Each row was made from one walk, in order. Every step used is in the known rows, and no mark comes twice. Write each row's walk.
Known rows:
M/E/W/R/A/K: [-2.18  4.42  2.16  0.65  4.57  0.58  0.84 -1.88  0.83  1.07  0.31 -0.28
 -4.16 -0.84  0.71 -2.78 -0.25  0.99 -3.87 -1.13]
E/K/U/R/A: [ 2.81  4.86  1.41  1.97  1.53 -0.52  1.46  0.00  2.09  5.43 -1.16 -0.26
 -0.59  3.93  1.56  2.61 -2.43 -0.83 -3.24  1.11]
Y/R/A: [ 1.17  3.30  0.85  2.98  3.07  2.34  2.01 -2.63  2.49  2.51 -1.24  2.30
  0.85  3.73  1.88 -2.71  0.63 -3.34 -3.32  1.76]
Y/E: [-1.89  4.12  1.13  2.23  2.63 -1.98 -1.63 -3.02  1.47  1.88  0.62  2.60
 -0.07  1.38 -0.86  0.09 -1.28  0.24 -1.17  0.46]
E/W/R/A: [-0.88  5.61  2.57  1.73  4.36  0.47  4.19 -0.84  1.09  3.60 -0.71 -0.46
 -2.87 -0.36  0.34 -4.63  0.87 -0.64 -2.74 -3.03]
V/K: [-2.24  0.80  0.25 -0.72  4.63 -1.04  2.21 -1.18 -1.06  5.00 -1.68 -0.17
 -2.39 -1.71  2.74 -2.33 -0.48 -3.00 -0.47  0.12]
W/R/A/K: [ 0.14  6.47  0.97  0.13  4.08  3.19  1.44  0.88  3.03  2.73 -2.32 -0.52
  1.46  2.01  2.66 -1.19 -1.22  1.18 -3.30 -3.00]
A/K: [-0.70  6.61  0.81 -2.09  3.23  0.39 -1.01 -0.20 -0.41  3.31 -1.19 -0.19
  1.95  1.33  0.34 -0.29  2.98  0.45 -1.96  0.65]
U/R/A: [ 1.56  5.34  0.70  1.80  3.33 -0.34  0.74 -2.27  2.99  3.42 -2.05 -1.49
  1.15  3.85  0.66 -0.85  1.80 -3.93 -4.21  1.06]
Y/K/E/W/R/A: [-0.06  2.99  2.40  2.30  1.12  1.33  0.66 -1.58  3.17  6.31 -1.99  1.53
  1.39  2.66  4.11 -2.63 -0.19 -2.18 -2.27 -0.35]
K/U/R/A/E/W: [ 1.04  3.46  1.79  1.12  1.57  2.30  0.52 -1.38  0.96  3.13 -1.12 -1.50
  2.05  3.07 -0.83  1.69  2.19 -1.33 -2.61  1.08]
V/K/U/R: [-0.58 -0.01  0.29 -1.34  3.88  1.03  0.82 -0.56 -0.09  4.28 -1.86 -2.06
 -0.33 -0.40  1.12  0.77 -0.06 -3.24 -0.24  1.17]
M/E/K/R/A: [-0.89  3.56  0.70  2.13  2.70 -1.33  0.53 -1.87  0.59  3.20  0.19  0.26
 -3.83  0.09  2.52 -0.45 -3.14  0.86 -4.78  1.16]
M/E: [-5.09  2.55  1.45  0.96  3.65 -1.85 -1.31 -3.45  0.31  0.90  0.13  0.39
 -2.95 -1.00  1.48 -1.45 -0.16  0.12 -3.79  0.98]
R/A: [ 0.46  4.04  0.37  1.96  3.05  0.40  3.27 -2.86  0.58  4.27 -1.58  0.42
  0.49  3.11  4.42 -2.40  0.01 -1.48 -2.83 -0.04]
W/R/A/E/K/U: [-0.01  5.51  1.87  2.44  2.36  2.85  2.03  1.22  2.97  3.53 -1.90  1.05
  0.29  2.38  2.57  0.31 -3.05  1.88 -4.02 -3.20]
K/U/R/A: [ 0.75  2.92  0.94  0.42  2.00  2.21 -0.16 -1.64  1.70  2.82 -1.60 -2.38
  3.10  3.36  0.39  2.26  1.40 -1.65 -2.32  1.57]
K/E: [-4.81  3.58  0.60  1.41  0.78 -2.41  0.46 -1.91  1.06  6.09 -2.07  0.81
  3.22  0.93  2.11 -1.13  1.76 -1.04 -1.07  0.27]
A/K/E/W/R: [-1.18  7.00  1.14 -1.42  2.20  0.58  0.20  0.73  0.62  5.16 -1.63 -0.21
  2.85  1.04 -0.11 -0.95  3.10  0.89 -1.07 -0.84]
W/R/A: [-1.24  5.26  1.23  1.52  4.01  2.08  2.10 -0.03  3.27  2.77 -2.23 -0.28
  0.40  1.40  3.05 -1.95 -1.92  0.38 -3.54 -3.19]
Y/E/K: [ 0.50  5.17  1.44  3.21  2.08 -3.05 -0.62 -1.81  2.05  3.63  0.81  3.53
 -2.00  2.54 -0.20  1.20 -4.01  0.69 -1.81  0.46]

Which walk is each row?
[ 0.61  3.24  1.30  0.99  1.35  2.38 -0.38 -1.31  1.38  2.94 -1.44 -1.40
  3.10  3.54 -0.08  2.66  1.62 -1.17 -2.78  1.36] : K/U/R/A/E
[ 2.97  6.58  0.49  0.40  3.44  0.70  0.03 -1.31  2.77  3.45 -2.14 -1.75
  2.28  4.49  0.26 -0.08  2.47 -3.16 -3.96  1.24] : U/R/A/K
[-2.86  5.66  3.04  1.14  4.36 -0.64  2.86 -0.48  0.85  3.12 -0.49 -0.55
 -3.26 -1.94 -1.31 -4.42  1.65 -0.47 -2.53 -2.90] : E/W/R
[ 2.04  1.86  2.15  0.98  1.41  3.20 -1.89 -1.92  3.08  3.84 -1.77 -0.31
  2.55  4.25  2.94  1.18  0.11 -2.90 -2.94  2.13] : Y/K/U/R/A
[-0.26  6.25  0.71  0.36  3.25  2.95  1.46  0.96  3.38  3.71 -2.64 -0.35
  2.61  2.29  3.03 -0.90 -1.18  1.24 -2.86 -2.99] : W/R/A/K/E
[-1.26  3.02  1.39 -0.19  2.04  1.11 -1.52 -1.27  1.49  2.37 -1.39 -2.40
  2.76  1.85 -1.25  2.51  2.20 -1.49 -2.08  1.70] : K/U/R
[ 0.36  5.76  2.42  0.42  4.00  2.29  3.51  0.03  0.74  3.38 -0.70 -1.15
 -1.38  0.30 -0.07 -2.93  1.22  0.42 -2.13 -2.62] : E/W/R/A/K/U
[-0.31  5.50  2.60  2.99  0.04 -0.94 -0.20  0.45  0.37  4.82 -0.66  2.69
 -0.52  2.45 -0.77  2.41 -0.29  0.65 -4.15  0.33] : A/E/K/U/R
[ 2.16  4.23  1.52  4.34  1.87  2.09  2.21 -1.60  2.27  3.52 -1.00  4.21
  0.01  4.47  1.58 -1.62 -0.44 -2.38 -4.25  1.53] : Y/R/A/E/K
[ 2.38  5.60  0.27  2.43  1.67 -1.17  3.08  0.06  0.43  6.67 -0.96  0.08
 -1.38  1.62  2.56 -0.52 -2.54 -0.06 -3.80  0.42] : E/K/R/A
[ 2.91  6.61  0.67  0.79  2.83  0.37  0.92 -1.35  2.63  4.60 -2.11 -1.68
  2.35  4.34 -0.07 -0.74  3.10 -3.28 -3.37  1.00] : U/R/A/K/E/W
[-3.33  6.06  3.52  2.73  2.03 -0.45  1.46 -0.08 -0.36  3.47 -0.32  2.51
 -2.21 -0.89 -1.98 -2.58  2.20  0.81 -3.77 -2.57] : A/E/W/R
[-4.60  3.63  2.66  1.19  4.56 -0.98  0.38 -2.29  0.86  0.75  0.56 -0.19
 -5.08 -2.36 -0.19 -3.16 -0.14  0.52 -3.95 -1.19] : M/E/W/R
[ 1.93  2.09  2.50  1.55  0.71  3.38 -2.14 -1.63  2.76  3.93 -1.61  0.68
  2.57  4.40  2.48  1.53  0.35 -2.35 -3.40  1.95] : Y/K/U/R/A/E
[ 1.90  5.47 -0.30  0.31  2.02  1.70  2.26 -1.37  0.72  5.59 -2.19  0.30
  3.64  4.54  4.45 -0.87  1.01 -0.27 -1.88  0.30] : R/A/K/E
[ 2.15  4.37  0.34  1.86  2.37  3.26  1.38 -1.60  2.57  3.46 -1.67  2.27
  3.03  4.71  1.87 -1.66  1.34 -2.48 -2.65  2.03] : Y/R/A/K/E
[-4.31  4.68  1.81  1.70  1.58 -1.54  2.13 -0.72  1.59  5.95 -1.68  0.21
  1.08 -0.39  0.49 -2.91  1.75 -0.52 -1.14 -1.92] : K/E/W/R
[ 0.09  4.02 -0.71  1.05  2.20  1.40  2.12 -1.43 -0.60  4.60 -1.30 -1.87
  1.94  0.09  1.85 -2.26  1.27 -0.60 -3.17  0.53] : K/R/A
[ 2.57  6.30  1.33  3.10  2.10 -0.66  0.90 -1.21  2.86  4.43 -1.81  0.31
  0.33  4.60  0.33  0.21  0.73 -2.99 -5.11  0.74] : U/R/A/E/K
[ 0.80  4.20  1.43  2.67  1.45 -1.56 -0.99 -1.48  1.86  3.31  0.84  2.83
 -0.86  2.85 -0.36  2.90 -4.16  1.46 -1.12  0.85] : Y/E/K/U
[ 2.84  4.74  0.05 -0.56  2.57  3.48  1.86 -1.23  0.06  3.96 -1.57 -0.60
  3.07  4.39  3.72  0.48  0.79  0.37 -1.86  0.62] : R/A/K/U
[ 0.32  4.69  0.27  2.04  1.47  1.50  2.73 -1.06 -1.49  4.92 -0.71 -0.60
  0.91 -0.20  0.43 -2.67  2.12 -0.07 -3.57 -0.08] : K/R/A/E/W
[-0.12  6.64 -0.14 -2.44  2.63  1.54 -1.20  0.62 -1.15  3.76 -1.12 -1.72
  3.12 -0.20 -0.76 -0.29  3.57  1.02 -2.25  0.93] : A/K/R
[ 1.43  5.77  1.24  2.61  2.38 -0.14  0.41 -1.82  2.51  3.62 -1.90 -0.13
  1.28  4.08 -0.01 -0.33  2.08 -3.27 -4.85  0.76] : U/R/A/E
[ 2.18  4.64  1.30  3.47  0.84  1.09  3.24 -1.14  0.19  5.45 -1.13  2.54
  0.01  4.45  3.78  0.37 -1.64  0.37 -3.69 -0.18] : R/A/E/K/U
[-1.35  5.68  1.72  2.34  3.06  2.33  1.81  0.42  2.82  2.88 -2.04  1.09
  0.44  1.57  2.36 -1.45 -1.60  1.16 -4.17 -3.52] : W/R/A/E
[-4.29  3.03  2.40  1.24  4.11 -2.09  0.50 -3.53 -0.57  1.39  0.95  0.12
 -5.16 -1.94  0.02 -3.30  0.95 -0.32 -3.47  0.39] : M/E/W
[-1.58  6.26  0.37 -1.61  1.58  0.02 -0.95 -0.04  0.23  5.29 -1.90  0.17
  4.34  1.99  1.10  0.24  3.07  0.56 -1.00  0.67] : A/K/E
